Known rows, with every step that occurs
E-H-S-X-Y: [  7   0  -3  16   0  12 -17   4  14  10   2  -6   0   1  -4   2   3 -15
   6  -2   4  -2  -1   6  12  -2   4   5]
X-S-H-E: [ 48  -4   0  10 -13   1  -1   5  13   1  -3  -2   1   4  14   4  12 -12
   3   8 -29 -12   4  -3   6 -18  -7  -2]
C-F-N: [-14  -1   0   6  -3 -14   0   5  -2   2   1   3   3  -4  -5   4 -26   2
   4   4   6   0  26   2 -12  -4 -16  -7]
W-F-N: [ 25   5  -9  -5  13  -5  -2  -7 -12   2  -3   1  -1   6 -15   0   0   3
  -5  -2  13   5   8  -4  -3  24 -37 -11]
E-H-Y-U-F: [-21  27   6   3  -8  -7  -9 -16  -7  -1  13  -2  -9  -1  17 -14 -18   8
   7  -5  -2  -3   7   3  -7  49  27   3]
E-H: [ 69   1   5   2  -6  -6  -7  -1  -4   2  11  -6  -4  -2  -5   2   0  -9
   2   8 -11  -8  13   7  -2  24  -6   2]
W-F-C-Y-H-E: [ 30   5  -7 -14  21  -4  22  -5   0   4  -9   4   1   6 -20  -1  14  -8
 -10   0 -18  10 -19  -6   5 -17 -44  13]
N-F-U-Y: [-36  10   3  -4 -14  10 -18  -2  -6  -5  -5   0   4   3  24  -2   3   5
 -15   6 -12  -1  17   6  -5   9  21  -5]
S-X: [ 26 -14  -9 -10  11   0  -3  -2   7   2   0  -4   1   3  -1  11   4   0
  -7  -1  -1  -5   9  -3  -2  -7  -2  -4]
W-F-C-Y-U: [ 23   7 -14 -17  29 -10  -7   4  -8  -9  -2   1  -7  -4 -10   0  17   6
 -14   0  14  11 -12  -1  -9 -12 -17   7]
H-S-X-Y-U-F: [-73   5   0  10   5  15 -15   5  14  -1  -5   1  -2   4   6  -3   9   6
   5 -10  25   4  -8  -2   0 -14  39  -4]
H-S: [ -7 -10   7   4   2  -2   3  12   3  -2   4  -5   0   5   1   3  11  -6
   1   5   4   2  -6   8   1  -5  10  -2]
N-F-U: [-19   9   4  -2   0   1  -8  -6  -7  -7  -7   2   2   3  27  -3   2   2
 -15  11 -14  -2  16  14  -9   1   1  -7]
Y-U: [ 37  -7  -2  -6   4  -7 -12   1  -6 -10   5   1  -4  -6  -3   3  10   6
  -2   5  12  -1   5   2  -7  -3  16  -3]
W-F-U-Y-H-S: [-20  -8   3  14 -11  11  15   6  -1   1  -1   4   3   4   1  -4   5   6
 -15  -4   9   9 -20   2  20   6 -19  -3]
U-Y-H: [ 29 -17   6  -3 -19   7   5   5  -3   3   4  -1   4  -3 -15   7  -8  -5
   8  -2  -4  -3  -2  -9   6  13   8   1]
W-F: [ 65  -8  -5  -7   9  -5  -8   6 -10  -2  -1  -3  -5   5  -3   3  20   1
 -11   4   6   1  -1  -2  -2  12 -17  -7]
H-E: [ 31  -3  -1 -11  -2  -7  -4  -3   0  -1  -2   0   0   7   1  -2  23  -3
  -4   9 -14  -2   6   0   0  -7   4   1]
H-S-X-Y-U: [-26  -6 -10   7  10  10 -22   5  11   0  -3   1  -1  -4  -2   3  14  -1
   3  -5  28   4  -9   3   6 -29  24   0]
W-F-C-Y-H-S: [ -6  -7   1   0  24   0  29  11   3   3  -3   0   0   5 -20   2   3  -8
  -5  -4   3  13 -32   1   6 -17 -41   9]
S-H-Y-U-F-C: [-39  22  -6  -6  18 -14   8 -10  -3   2   6   1  -5   0   6  -8 -12   4
  20 -13   0  -4  -2  -5 -11  16   0   1]
U-Y: [ 16  -7   1 -10 -14   4 -16   8  -3  -1   3  -6   0   1  -2   6   6   0
   0   2   2  -3   8  -7  -1  12  26  -1]
S-H-E: [ 71 -11  -3  -3   1  -6   4   1   9   6   1   2   0   6  -2   1  20 -13
   4   7 -29  -8   8  -3  -1 -11 -13  -2]
X-S-H: [ 50 -12   3  13 -14   2  -2  14   7  -2   2  -7   0  -2  11   9  -4 -12
   8   7 -16 -14   3  -2   0 -12  -5  -6]
S-H-Y-U: [ 25   1  -7  -2   6 -10  -3  -5  -3   1   9   1  -6  -8   9  -3  -8   0
  12  -2  -1  -6   0  -1  -7   4   0  -1]
E-H-Y: [ 27  15   0   1  -7  -8  -6  -9  -8   7  11  -8  -4  -3  13  -6 -14  -5
   8   2 -11  -7   7   5   0  37  -1   8]
W-F-C: [ 36   3 -12 -13  27 -13  -2   1 -12  -1  -4  -4  -3   4 -10   4  20  -3
  -8  -3  12   3  -3   0   0   5 -33   0]
N-F-C: [-18   9  -2 -15  22  -7  -6  -5  -8  -3  -5  -4   0   5   2   5   7 -12
   2   2  -8  -2  11   8 -11   2  -6   1]
W-F-U-Y: [ 20   5  -7  -3  -8   4 -12   4 -10  -3  -4  -1   0   2  10  -3  16  14
 -22   1   8   3   2  -2   5  17  -5  -7]

Rows
[-39  14  10 -11   6  -2  31  -5   9   3  -9   3   4   9 -10  -6  -1  -2
   1  -2 -27   5 -11  -8  -4 -10  -6  12]	U-F-C-Y-H-E
[ -7   1   2   1 -24   6  11 -10   2   3  -4   8   8   0   0  -7   3   5
  -7   2 -17   1  -1  -3  14  -4  -1   3]	F-U-Y-H-E
[-62 -12  13  27 -25   2  16  16   8   2   3   7   7  -6   8   0 -21   3
  -4   0   3   4  -2   8   9 -22   0   0]	C-F-U-Y-H-S
[  5   5  -4  10  -9  -2  -9   0   1  -3   6  -3  -4  -9  25  -1 -16   0
  13  -2  -4 -10  -4  -2  -1   3   9   0]	X-S-H-Y-U
[ 31  -4  -1   5 -13   7   8  -1  -9   1  -2   4   2  -1  -1  -1   0   8
 -16  -2   2   4  -7  -5  12  12 -23  -5]	W-F-U-Y-H
[-28  13  -2 -19  24  -5 -13  -1  -4 -11  -4   1  -3  -3   5   2   3  -2
  -7   4  -4   6   3   7 -19 -16   8   8]	N-F-C-Y-U
[ 22  17  -4  -1  -2 -10 -16 -14 -10   0  16  -2  -8  -9   8  -7 -16   2
   6  -1   1  -3   5   7  -1  33  10   9]	E-H-Y-U
[-41  12   7  -2  -3  -2  10  -7  -4   0  -2  -2   1   9  -5  -5 -17   8
   8  -3   3  -1  17  -6 -12  31   4 -11]	U-F-N
[ -7   6   8  -3  -2  -4  -6   1  -5 -10   3   1  -6   1   4  -4   8  13
  -2   1  10   0   6  -2 -13  12  33  -7]	Y-U-F
[-33  15   0  -8  17 -12  -1  -5  -6  -8   1   0  -5   2  -3  -3   6  10
   5  -6  13   2   3   0 -10   8  15  -1]	Y-U-F-C
[ -8 -15  10  17 -11  10   8  15   4   6  -2  -1   4  -2 -13   1   2 -14
  19   2   8   1 -19   3  11 -18   6   2]	X-Y-H-S
[ 28   3  -4  -1  -5   3 -28   7  -7  -6  -2   0  -3 -11  -2  -1  15   1
   9   6  22  -1   1  -1  -3 -14  26  -1]	X-Y-U
[ -7  -2   4  10 -10 -12   1  11  -2  -5  -1   2   2  -8  23  -1  -9  10
 -13  12  -2  -3  19  12  -9 -24  -8  -6]	C-F-U
[ 35 -15  12  -4  -8   5  21  10   2   0   1  -1   2  -3  -8   4 -15  -5
  -1   9 -16   1  -9  -4  -7 -12  -5   7]	C-Y-H
[-11 -24   2   9  10   7  25  -1  15   6   2   1   4   4 -14  10  -8  -9
   2  -7   0   0 -13   1  10 -17 -14   0]	Y-H-S-X
[-33   8   5  -2 -18  12   1 -15   2   1 -10  11   8   5  13  -5   1  -1
 -12   3 -29   1   8   3   7   2   5   1]	N-F-U-Y-H-E
[-11   8  -5  -9   4 -10 -11  -8 -11  -5   6  -1  -6  -7  13  -6  -5   9
   4  -2  14   0  -1   1  -7  10  19   4]	H-Y-U
[-21 -10  -6   7   5  13 -11  10  13   7  -7  -4   3   3   0   5  12  -8
   4  -3  14   0  -8   1   8 -27  14   0]	H-S-X-Y
[  0  -6   5   4 -23   8  10  -1  -3   0   0   2   6  -6  -2  -1 -13   7
  -4   1  -5  -2   1  -2   9   6  -2  -1]	F-U-Y-H
[-42  17   3  -2   1  -5  -1 -12  -5  -6   1   5  -3   2  -9  -6 -15  17
   7  -5  17   3  15  -4 -13  29  12 -10]	Y-U-F-N
[  0 -22  11  11  -4   1  22   8   4   2   5   0   2   1 -12   3  -3 -10
   9   1   1   1 -15   5   7  -9  -7   0]	Y-H-S
[-52 -12   1  13 -10  16  19  -3  15   6   0   4   8   1   2   3 -11   5
  -8  -9   2   3 -10   1  19 -11  -6   0]	F-U-Y-H-S-X
[ 19 -10  -8  -1  -1  12   0  -9  12  11 -12   6   7   1 -13   3   7 -10
   7  -4 -11  -3  -4 -10  14 -28  -9   5]	S-X-Y-H-E
[ 27 -16  -5   2  -3  14   2   1   7   9  -7   0   5  -5 -15   8 -10  -9
  11  -5   2  -5  -5  -8   8 -19  -8   1]	S-X-Y-H
[-86  33   0  -4   0  -7   2 -21 -10  -1   2   2  -3   1   6 -15 -30  19
  12 -12  16   4  10  -5 -11  41  18  -4]	H-Y-U-F-N
[-23 -25   1   4  -4  15  14   4  17   8   4   0   6   4 -16  11  -9  -7
   3 -13   3   1 -12  -6  15  -6   5   2]	U-Y-H-S-X
[  3   8  -5 -17  17 -10  -3   4  -3  -9   1  -1  -3  -8  -8   1   6   5
  -2   4   7   6  -6   1 -13 -19   4  11]	F-C-Y-U
